Known rows, with every way that one mark hangs from another
{kupi luro}: [-0.017  1.977 -1.251  1.139 -0.067 -0.578 -0.802  0.846 -0.448  0.637
 -0.590 -0.076 -0.060 -0.835  0.110  1.211 -0.214  0.833  0.542  0.113
  0.373 -1.094 -0.447  0.106  0.603 -1.561  1.491 -1.104  0.653]
{rotuk {lukur kupi} zagu}: [-2.208 -1.914 -1.110 -0.129  0.650  0.768  1.631  1.030 -1.839 -2.814
 -0.427  3.114 -3.871 -0.692  1.291 -3.245  0.289 -1.610 -2.850  1.433
  1.479 -0.380  2.960 -2.746 -1.100  0.072 -2.067  2.994  4.123]
{rotuk {lukur {kupi gofet luro}}}: [-1.122  0.216 -1.101 -1.733  1.322  0.182  0.305  0.593 -3.123 -2.192
 -1.278  2.200 -2.945 -1.442  1.265  0.675 -1.010  0.016 -1.434  1.001
 -0.834  0.231  1.513 -2.369 -0.909  0.000 -0.049 -0.734  3.823]
{babi {narek {refi {kupi gofet}}} pokur}: [ 2.825  1.538  0.496 -1.315  4.919 -0.494 -3.296 -2.858 -4.180 -1.037
  2.080  0.758  6.860  2.440 -1.007  1.359 -0.313  0.506 -1.935 -4.415
  2.303  0.923 -3.100 -0.419  3.163 -2.211 -1.143 -3.911 -2.882]
{gofet {kupi lukur {luro narek} refi} {rotuk zagu}}: [ 1.073  2.934 -7.722  0.583  3.542 -2.472  0.956 -0.315 -4.244  2.250
  0.397  0.011 -2.932  0.396  1.214  0.853 -7.096  3.073 -3.374  4.029
  3.327 -0.497  2.479 -1.955  1.445 -2.844  3.158 -0.497  2.243]
{gofet {kupi babi lukur {luro {narek refi}}} rotuk}: [ 2.903  4.283 -7.820  1.216  3.480 -3.197  1.261 -1.219 -2.931  2.126
 -0.364 -2.319 -1.847  0.764  2.590  3.014 -5.787  2.215 -2.723  2.807
  2.077  0.037  0.979 -1.689  0.911 -1.334  3.076 -1.551  1.339]
{zagu {rotuk {lukur {kupi babi {refi narek}}}}}: [-2.329 -1.312 -1.263  1.121  0.069  0.486  0.836  0.897 -0.211 -2.627
 -0.772  2.208 -3.460  0.036  0.828 -2.910 -0.623 -0.761 -2.991  0.362
  2.340 -0.904  1.365 -2.746  1.212  0.644 -1.661  0.714  3.711]
{babi {kupi {lukur rotuk} luro refi} narek pokur}: [ 3.433  3.632 -2.993 -1.000  6.452 -2.091 -1.775 -0.654 -5.377 -1.637
  1.503  0.739  5.496  1.934 -1.550  2.074  0.057 -0.840 -2.064 -4.185
  2.276 -0.895 -3.419 -0.243  1.619 -2.777  0.173 -3.726 -2.665]
{zagu {rotuk {lukur {kupi luro}}}}: [-2.818 -1.360 -0.218  1.022 -0.151  0.065  0.715  1.342 -0.377 -2.962
 -0.832  3.103 -3.991 -1.546  0.898 -3.750  0.570 -1.329 -2.576  1.233
  1.206 -0.469  2.145 -1.822  0.243  0.333 -1.700  1.989  4.287]
{babi {kupi luro} {narek refi} pokur}: [ 3.597  2.856 -0.458  0.716  4.489 -1.733 -4.327 -1.988 -4.652 -2.294
  1.745  0.614  8.070  2.656 -0.473  1.033  2.212 -1.116 -1.085 -6.110
  3.039 -1.022 -3.170  0.944  3.002 -2.683 -1.727 -3.686 -2.861]
{pokur {babi {kupi gofet} narek}}: [ 1.927  2.274  0.297 -0.168  5.365  0.022 -2.680 -1.570 -2.798 -1.931
  2.024  0.316  6.266  2.770  0.348  1.439  1.823 -2.504  0.881 -2.471
  2.072  0.555 -1.754  2.482 -0.561  0.685 -2.075 -2.842 -0.874]
{zagu {rotuk {lukur kupi}}}: [-2.819 -2.401  0.438  0.393 -0.130  0.379  1.061  0.873 -0.157 -3.216
 -0.526  3.073 -3.976 -1.088  0.914 -4.331  0.647 -1.737 -2.910  1.202
  1.039  0.146  2.373 -1.924 -0.004  1.111 -2.466  2.534  3.940]
{pokur babi}: [-0.261  0.470  0.568 -0.459  1.340  1.613 -0.545 -0.130  1.180 -1.941
  1.573 -0.161  1.813  2.146  1.596 -0.406  1.496 -1.046  0.809 -1.658
  1.083 -0.423 -1.283  1.207 -0.521  1.099 -0.811 -0.539  0.108]
{refi {kupi {babi pokur} gofet {lukur rotuk}} narek}: [ 2.291  4.898 -3.409 -0.554  4.726 -1.466  0.953 -2.207 -3.325  3.406
  0.257 -2.135  2.019  0.030 -3.016  5.075 -4.331  1.523 -1.541  0.832
  2.266  1.704 -3.189 -2.637  0.796 -2.327  1.992 -3.942 -1.159]
{lukur {rotuk zagu}}: [-0.283 -0.549 -3.252 -0.426  0.677  0.310  1.132  0.140 -0.069  0.215
  0.107  2.121 -2.068 -1.008 -1.085 -1.712  0.013 -1.441 -2.600  1.296
  2.153 -1.615  1.002 -1.676  0.166 -1.944 -0.433  3.544  1.801]
{lukur {kupi luro refi} rotuk}: [ 0.023 -0.367 -2.967 -3.361  0.387  1.397  0.278  2.525 -2.604 -0.628
 -1.498  2.021 -2.699 -0.107  0.317  1.579 -0.893  0.738 -1.195 -0.461
 -0.654 -1.852 -0.401 -3.177  1.494 -1.938  1.205 -0.637  3.683]
{pokur {babi {kupi gofet}}}: [ 1.248  2.065  0.227 -0.464  3.332  0.424 -1.626 -1.319 -1.704 -1.495
  1.423  0.054  3.713  1.623  0.046  1.311  1.041 -1.626  0.753 -1.601
  0.983  0.416 -0.745  1.830 -0.103  0.710 -1.242 -2.086 -0.197]
{narek {refi {kupi {babi pokur} lukur luro}}}: [ 2.930  3.582 -2.017  1.337  2.827 -1.809 -1.140 -1.825 -2.299  1.386
  0.213 -1.472  2.942  0.243 -1.572  2.367 -1.941  1.855 -2.036 -2.055
  0.976  0.754 -1.898 -1.387  3.108 -2.564  1.883 -3.711 -2.351]
{gofet kupi}: [ 0.651  0.052 -1.299 -0.845 -0.376 -1.947  1.472  0.732 -2.037  0.646
 -0.375  0.698 -1.150  0.474  2.233  0.120 -1.797  1.212 -0.508  0.802
  0.078  1.276  0.674 -0.388  0.642  1.271  1.046 -0.235  1.001]
{gofet {kupi babi luro} {rotuk lukur zagu}}: [-0.045  2.243 -6.942  2.563  1.837 -2.256  2.731  0.445 -3.247 -0.970
  0.221  1.911 -4.776 -1.235  3.687 -0.924 -3.500  0.459 -3.629  3.643
  3.305 -1.580  3.691 -2.763  0.051 -1.192  1.375  2.491  4.293]
{gofet {kupi babi lukur refi} {rotuk zagu}}: [ 1.423  2.476 -7.373  0.695  3.577 -2.139  3.325  0.009 -3.980  0.748
  0.787  0.164 -3.338  0.386  1.635  0.211 -5.960  1.777 -3.846  3.747
  1.768  0.213  3.275 -2.470  0.594 -0.499  2.822  0.711  1.439]
{luro {narek {refi kupi}}}: [ 2.183  0.300 -1.127  1.008  1.279 -0.881 -2.853 -2.613 -0.338  2.785
 -0.440 -1.646  2.436  1.744 -0.997  1.612 -2.315  1.503 -1.328 -1.241
  3.162  0.208 -1.556 -0.434  3.632 -2.668 -0.715 -3.100 -0.631]
{kupi {babi narek}}: [ 1.729  1.741 -2.121  2.030  2.499 -0.598  0.295  0.484 -0.105 -0.588
 -0.143 -1.067  2.064  1.555  1.412  1.547  0.972 -1.332 -0.076 -1.082
  1.338 -0.595 -1.514  0.233  0.172  0.449 -0.480 -1.510 -0.716]
{babi {kupi lukur refi}}: [ 2.118  1.769 -1.150  0.201  2.927 -2.189 -0.562 -0.886 -3.490  0.550
  0.190 -0.481  1.943  0.310 -2.422  1.227 -1.573  0.136 -0.981 -0.646
 -0.245  1.062  0.194  0.248  0.606 -0.428  0.634 -2.495 -1.992]
{gofet {rotuk lukur}}: [-0.953 -0.655 -1.703 -0.127  1.655  0.228  0.474 -1.708 -1.422 -2.172
  1.365  1.444 -2.618 -0.924  1.019 -1.586 -1.651 -0.559 -2.405  1.735
  1.087 -0.839  2.569 -1.821 -1.726 -0.542 -0.704  2.431  2.060]

Rows
[ 1.251  1.871 -3.480 -0.981  1.237  1.589  0.081  2.569 -1.177 -1.275
 -1.602 -1.152 -0.640  2.632  2.714  3.500 -1.167  1.479 -0.275 -2.476
  0.835 -2.101 -2.438 -2.113  3.515 -1.705  0.531 -4.431  2.208] -> {lukur {kupi {babi pokur} {luro narek} refi}}
[ 2.099  3.505 -3.644  0.319  2.959 -2.529 -1.281 -0.819 -3.885  2.019
 -0.300 -0.472  1.816 -0.095 -3.208  2.773 -2.357  0.677 -1.027 -0.546
  1.828 -0.733 -1.282 -0.908  0.785 -2.695  1.930 -2.876 -0.782] -> {babi {kupi {lukur rotuk} luro {refi narek}}}
[-1.186 -0.671 -1.482  1.901  1.446 -0.459 -0.392  0.536 -0.991 -3.326
 -0.716  2.717 -1.666 -0.278  1.251 -3.182  0.925 -1.754 -3.489 -0.430
  2.313 -0.840  1.312 -1.920  1.360  0.063 -2.018  0.811  3.280] -> {zagu {rotuk {lukur {kupi {babi {narek refi}} luro}}}}
[ 2.363  2.790 -6.882  1.320  5.072 -2.934  2.094 -1.377 -4.398  0.422
  1.290 -0.077 -0.435  1.097  1.852 -0.236 -4.283  0.123 -4.004  3.027
  2.811  0.844  2.609 -1.727 -0.401 -0.292  1.313  1.285  0.737] -> {gofet {kupi {babi {narek refi}} lukur} {rotuk zagu}}
[ 1.258  2.294 -0.382 -0.783  3.372  0.674 -2.644 -1.623 -2.395 -0.771
  1.575 -0.075  4.441  2.683 -0.669  2.040 -0.536 -0.203  0.615 -2.521
  2.225 -0.261 -1.558  1.135  1.055 -0.184 -0.557 -3.783 -0.481] -> {pokur {babi {kupi gofet {refi narek}}}}
[ 0.268  2.981 -5.041  0.397  2.580 -1.632  1.393  0.424 -1.316  1.575
 -0.469  0.361 -2.090 -2.091 -1.939  0.339 -1.786 -0.146 -2.372  2.743
  1.070 -0.733  0.546 -1.384 -1.062 -2.628  2.557  1.503  0.896] -> {kupi {lukur {rotuk zagu}} luro}
[ 2.074  3.050 -4.519 -1.055  2.085 -2.272  2.352  0.362 -2.872  0.562
  0.008 -1.376 -0.025  2.521  1.847  2.437 -4.390  2.812 -1.840 -0.962
  1.279  0.826 -1.770 -2.047  1.931  0.728  2.970 -3.656 -1.044] -> {gofet {kupi {babi pokur} lukur {refi narek}}}
[-0.298 -0.516 -3.757  0.648  3.537  0.632  0.299 -1.169 -3.174 -3.184
  1.163  2.200 -1.721  0.469  1.694 -2.220 -1.130 -1.685 -3.957  1.286
  2.750 -1.315  3.246 -3.024 -0.793 -1.076 -2.018  2.903  3.401] -> {gofet {rotuk {lukur {kupi {babi {narek refi}}}} zagu}}
[ 1.596  3.474 -1.635  1.965  2.958 -2.410 -0.567 -0.658 -1.800  4.359
 -0.726 -2.366  0.998 -0.713 -1.909  3.321 -3.351  1.958 -0.055  1.842
  1.545  1.639 -1.660 -0.306  0.999 -2.779  1.887 -3.880 -0.549] -> {refi {kupi lukur {luro narek}}}
[ 1.591  4.168 -8.018  1.418  3.140 -1.440  1.909  1.326 -1.266  1.337
 -1.059 -0.213 -2.440 -1.020 -1.354  2.106 -3.204  1.040 -3.360  1.269
  1.528 -2.278 -0.112 -2.470  1.678 -3.104  3.861 -1.208  0.444] -> {kupi babi {lukur {rotuk zagu}} luro refi}
[ 2.208  2.927 -1.242  0.942  2.132 -0.965 -1.913 -0.604 -1.880 -0.758
  0.379 -0.996  3.527  1.553  0.166  2.052  0.807 -0.417  0.021 -3.325
  2.711 -1.432 -2.825  0.866  2.633 -2.655 -1.201 -3.137 -0.898] -> {babi {kupi {luro narek}} pokur}
[ 0.571 -0.113 -1.629 -1.353  0.464  1.510  1.236  2.548 -1.461 -1.305
 -1.462 -0.145 -1.585  1.564  1.759  1.902 -0.683  0.664 -0.200 -0.948
 -1.259 -0.475 -0.157 -2.150  1.512  0.672  0.268 -2.274  2.051] -> {lukur {kupi babi refi}}
[ 0.884  1.135 -3.466 -2.462  2.729  1.754  0.797  0.816 -3.744 -1.079
 -0.755  0.190 -1.992  0.593  1.047  3.388 -3.335  1.209 -1.114  1.131
 -1.492 -0.189  1.411 -2.735  1.078 -0.236  0.988 -2.335  2.946] -> {lukur {kupi babi {gofet rotuk} refi}}
[ 0.712  2.607  0.233  0.303  2.007 -1.013 -1.738 -2.225 -3.306  4.243
  0.069 -1.003  2.724 -0.180 -3.130  3.771 -3.696  2.284  0.683  1.281
  2.223  1.930 -1.564 -1.048  1.118 -2.121  1.017 -3.917 -0.223] -> {refi {kupi gofet} narek}
[ 2.574  4.902 -5.310  2.042  4.751 -2.158 -0.073  1.013 -2.293  0.692
 -0.599 -1.650  1.720  0.986 -0.124  3.661 -2.441  1.301 -1.154 -0.688
  0.810 -0.869 -1.893 -0.593  1.120 -1.413  3.361 -4.785 -1.662] -> {kupi {babi narek} lukur luro refi}
[ 2.045  4.836 -5.895  0.005  3.296 -1.194  2.576  0.791 -0.435 -0.427
 -0.403 -1.486 -1.001 -0.557  0.187  2.837 -0.977 -0.104 -2.210 -0.387
  0.397 -1.404 -2.466 -1.796  0.125 -1.860  2.736 -1.148 -0.546] -> {kupi {babi pokur} {lukur rotuk} luro}
[ 2.196  2.298 -2.311  1.797  1.561 -1.620 -2.803 -0.215 -2.297  1.360
 -0.798 -0.683  2.305  0.975 -1.005  2.580 -1.233  0.842  0.024 -1.709
  2.418 -1.545 -1.088  0.691  3.291 -2.851  0.246 -4.003 -0.145] -> {babi {kupi {luro narek} refi}}
[ 2.573  2.907 -3.678 -0.453  3.801 -2.927  2.819  0.535 -2.951 -0.610
  0.351 -1.052  1.070  2.111  3.016  1.650 -1.860  0.310 -1.661 -0.506
  0.658  1.828 -1.574 -0.658  0.051  1.814  1.314 -2.106 -1.227] -> {gofet {kupi {babi narek pokur} lukur}}
[ 1.662  3.399 -5.331  1.541  5.590 -0.160  0.052 -1.439 -3.011 -0.140
  0.929  0.054  1.095  0.115  0.128  2.154 -2.374 -0.972 -2.120  2.398
  2.389 -0.645  1.519 -0.701 -0.211 -1.514  0.053 -0.217  1.018] -> {kupi {babi narek} {gofet {rotuk zagu}}}
[-1.920  0.263 -2.532 -0.268  1.724  0.278  0.835  0.871 -3.297 -2.024
 -0.988  3.294 -3.738 -1.875  0.580 -1.161 -1.112 -0.632 -2.762  2.353
  1.239 -0.540  3.066 -2.737 -0.599 -1.230 -0.561  1.362  4.706] -> {rotuk {lukur {kupi gofet luro}} zagu}
[ 2.595  4.200 -2.346  0.198  5.047 -0.972 -2.953 -2.549 -2.186  0.122
  0.919 -1.526  4.436  1.890 -0.722  2.816 -1.005 -0.422 -0.385 -1.475
  2.061  0.312 -1.468  1.696  0.739 -1.090  0.114 -4.062 -0.892] -> {pokur {babi {kupi gofet lukur {luro {narek refi}}}}}
[ 3.075  3.284 -0.717 -0.969  5.944 -1.442 -3.067 -2.737 -4.866 -0.288
  1.796  0.128  6.665  1.787 -1.538  2.212 -1.267  1.029 -2.066 -3.566
  1.922  1.230 -3.225 -0.469  2.596 -2.765  0.393 -4.639 -3.157] -> {babi {narek {refi {kupi gofet lukur luro}}} pokur}
[-0.157 -0.721 -3.947 -4.105  2.181  1.837  0.843  1.179 -3.899 -0.469
 -0.955  3.294 -3.117 -0.507 -1.156  0.666 -2.411  0.182 -3.094  1.434
  0.159 -0.878  1.789 -3.616  1.464 -1.940  0.306  0.760  4.093] -> {lukur {kupi gofet refi} {rotuk zagu}}
[ 3.104  3.561 -2.304 -0.088  7.677 -2.753 -1.522 -3.013 -6.294  0.327
  1.549 -0.373  4.614  0.292 -2.258  2.583 -1.956 -1.687 -1.136  1.325
  0.750  2.181  0.669  0.979 -2.083 -0.680 -0.504 -2.044 -1.571] -> {babi {kupi {gofet rotuk} lukur} narek}
[ 1.543  3.423 -1.505  1.248  2.584 -1.490 -2.064 -1.104 -2.732  4.225
 -0.968 -1.080  1.495 -1.051 -1.922  4.542 -3.604  2.394  0.237  1.590
  1.816  1.017 -1.313 -0.259  2.635 -3.601  1.528 -4.681  0.604] -> {refi {kupi gofet {luro narek}}}
[ 1.565  0.805  1.046  0.150  3.935  0.607 -3.124 -1.901 -1.198 -1.302
  2.336  0.206  6.127  3.490  0.611 -0.009  1.375 -0.980  0.035 -3.590
  2.798  0.357 -2.551  1.148  1.011 -0.119 -1.617 -2.587 -1.411] -> {pokur {babi {narek {refi kupi}}}}
[ 1.014  2.083 -2.329 -0.220  3.951  0.087 -0.907 -1.167 -1.758 -0.605
  1.834  0.103  2.873  2.424 -1.310  0.040 -0.326 -1.385 -1.084 -1.444
  3.338 -0.744 -1.153  0.188 -0.046 -0.659 -0.517 -1.023 -0.457] -> {pokur {babi {kupi {lukur {rotuk zagu}} {refi narek}}}}
[ 2.266  5.224 -4.567  2.765  4.526 -2.542  0.758  0.778 -1.311  0.819
 -0.711 -2.339  1.626  0.245  0.404  3.256 -0.838 -0.325 -0.350  0.685
  0.629 -0.028 -1.736  0.183 -1.025 -0.591  2.371 -2.944 -1.288] -> {kupi {babi narek} lukur luro}
[ 0.263  1.035 -3.807 -0.752  2.644 -1.087  2.191 -0.435 -0.877  0.970
  0.168  0.496 -2.040 -1.280 -1.999 -0.814 -1.604 -0.946 -2.931  2.550
  0.708  0.404  0.980 -1.479 -1.624 -1.049  1.032  2.530  0.236] -> {kupi {lukur {rotuk zagu}}}
[ 1.797  3.720 -2.375  0.788  3.355 -1.631 -1.916 -1.661 -4.764  0.766
  0.315  0.241  1.664 -1.597 -1.721  2.964 -1.793 -0.070 -0.164  1.324
  0.537 -0.193  1.386  0.435  0.211 -2.383  0.629 -1.675  0.758] -> {babi {kupi {gofet rotuk} luro}}
[ 2.463  3.490 -2.794 -0.456  4.765 -0.012 -0.056 -0.781 -2.207 -1.635
  0.603 -0.534  3.408  1.629  0.928  3.366 -0.386 -0.532 -1.091 -1.925
  1.035 -0.109 -2.339 -0.160  1.318 -0.408 -0.076 -3.404 -1.247] -> {kupi {babi narek pokur} gofet}
[ 2.361  6.090 -6.377  0.390  4.410 -1.826  0.363  0.122 -3.105  1.859
 -1.390 -1.558 -0.547 -1.194 -1.507  5.520 -5.220  2.914 -1.733  1.418
 -0.983 -0.128 -0.234 -1.223  1.775 -1.887  5.140 -5.488 -0.676] -> {kupi babi gofet lukur luro refi}
